Each row was made from one small tree. The marks that hang from a mark follow it in brackets, in the order of their numbers. Every link used is in the known rows. Write each row's tree.
In the rows, zero is written as 128.
Known rows:
k625[k319]: [137  91 112  51 149 111 163 130 107  90 103 119 155  73 119  89 118 123
 117]
k39[k131 k696 k774[k625]]: [203  70  76  95 177 105 132 171 129 107  88 121 149 106 176 188 139 171
 123]
k774[k625]: [153  86  85  59 139  96 132 132 111  79 115 117 156  89 120  96  90 117
 104]
k131[k39]: [143  97 109  70 109 113 163 120 135 101 123 123 179 102 120  96 113 123
 175]
k625[k319[k39[k696 k774] k810]]: [155 109 136  98 179 119 164 159 122 126 107 107 133 122 117 107 150 153
 170]
k319[k39[k696]]: [155 130 110  90 121  99 143 152 119 109  96 117 176  82 112 135 123 136
 147]
k810[k319[k39 k625]]: [143 123 156 106 169 123 162 116 111  95 119  88 182  78  98  82 110 121
 103]
k774[k39]: [146 105  98  64 110 100 171 131 112 109 123 144 181  71 144  91 100 129
 157]
k131[k39[k319[k625 k810] k696]]: [147 100 153 126 160 148 186 178 145 111  98  89 154 138 133 138 118 129
 162]
k131[k39[k319]]: [147 102 128  83 137 152 169 142 154 107 128 121 182 108 131 126 117 125
 168]
k39[k308 k319[k810] k696]: [146 104 112 131 141 142 124 192 121 102  88 114  92 129 140 221 107 133
  88]
k131[k39[k319 k696 k774]]: [164  91 126 111 166 159 168 174 163 122 100 124 177 115 144 165 124 148
 182]
k131[k39[k308 k319 k696 k774[k625]]]: [167  84 125 119 187 157 151 181 155 103 107 146 123 132 156 219 123 159
 179]
k774[k625[k319[k39 k810]]]: [153 105 129  64 177 109 157 142 110  97 129 115 130 122 106  81 131 133
 145]
k774[k625[k319[k39[k308 k696] k810]]]: [155 104 129  80 180 110 145 163 103  94 109 126  94 129 116 135 132 137
 140]
k131[k39[k308 k696]]: [146  94 103  97 113 111 152 154 125  95  93 140 129 109 133 183 116 131
 168]
k625[k319[k39[k308] k810]]: [136 119 136  90 151 109 159 131 106 105 130 119 102 120 112 116 143 147
 155]
k319[k39[k131 k696 k774[k625]] k810]: [196 109 111 121 170 108 139 163 132 133 123 102 132 153 147 148 163 180
 171]
k774[k39[k131 k319[k810] k696] k625]: [194  99 125  87 174 142 168 203 124 124 109 142 136 132 185 177 136 150
 148]
k39[k131 k308]: [163  93  72  93 112  92 126 117 108  82 118 131 113  90 169 202 132 164
  96]

Write each row's tree:
[174 100  92  89 117  99 157 165 105 107  98 163 123  87 188 212 130 158
 149]
k774[k39[k131 k308 k696]]
[156  84 126 124 176 157 154 150 156 107 150 129 112 158 148 168 126 165
 180]
k131[k39[k308 k319[k810] k774[k625]]]
[136 111 140 129 155 132 178 151 120 102 135 124 119 109 164 150 105 150
 141]
k774[k39[k308 k319[k625 k810]]]
[162 120 153 105 174 125 165 116 113 101 122  90 178  82 123 110 135 141
 101]
k810[k319[k39[k131] k625]]
[148 104 110 118 144 144 126 186 123  87  79 131 115  91 147 241 101 134
  84]
k39[k308 k319 k696]
[182 115 107 145 149 104 131 154 126 127 125 112  99 147 157 199 165 194
 163]
k319[k39[k131 k308 k696 k774] k810]
[166 110 129 103 181 137 128 150 116 107 107 132 137 100 112 161 119 137
 118]
k810[k319[k39[k308 k696 k774[k625]]]]
[136 129 146 135 151  87 171 119 116 102 137  62 150 120 109  64 122 151
 144]
k319[k39 k625 k810]
[170 124 144 144 159  90 170 156 116 113 106  65 137 131 144 132 152 169
 142]
k319[k39[k131 k696] k625 k810]
[132 103 129 136 170 136 150 140 123  66 116 102 121  84 151 190  98 147
  80]
k39[k308 k319[k625]]
[158  91 108 156 176 152 125 188 138 113  98 112  94 136 154 226 115 164
 110]
k39[k308 k319[k810] k696 k774]
[142 111 143 112 158 132 192 153 126 112 132 110 162 104 155  98 106 139
 145]
k774[k39[k319[k625 k810]]]
[170 102 131  86 169 142 164 204 124 117 106 143 141 125 152 142 106 127
 149]
k774[k39[k319[k810] k696] k625]
[162 125 141 135 154  87 173 118 119 108 140  62 144 128 140  97 151 173
 144]
k319[k39[k131] k625 k810]
[148  90 135 154 202 144 166 143 148 106 133  65 155 120 145 108 107 164
 111]
k39[k319[k625 k810] k774]
[141 101 131 144 175 135 148 185 121  73  74 105 111  88 154 232  99 142
  79]
k39[k308 k319[k625] k696]
[150 110 135 112 177 117 154 159 116 118 111 118  99 126 124 149 151 162
 166]
k625[k319[k39[k308 k696 k774] k810]]
[177  99 124  59 185 111 156 165 112  95 100 133 137 101 135 143 146 144
 143]
k774[k625[k319[k39[k131 k696]]]]
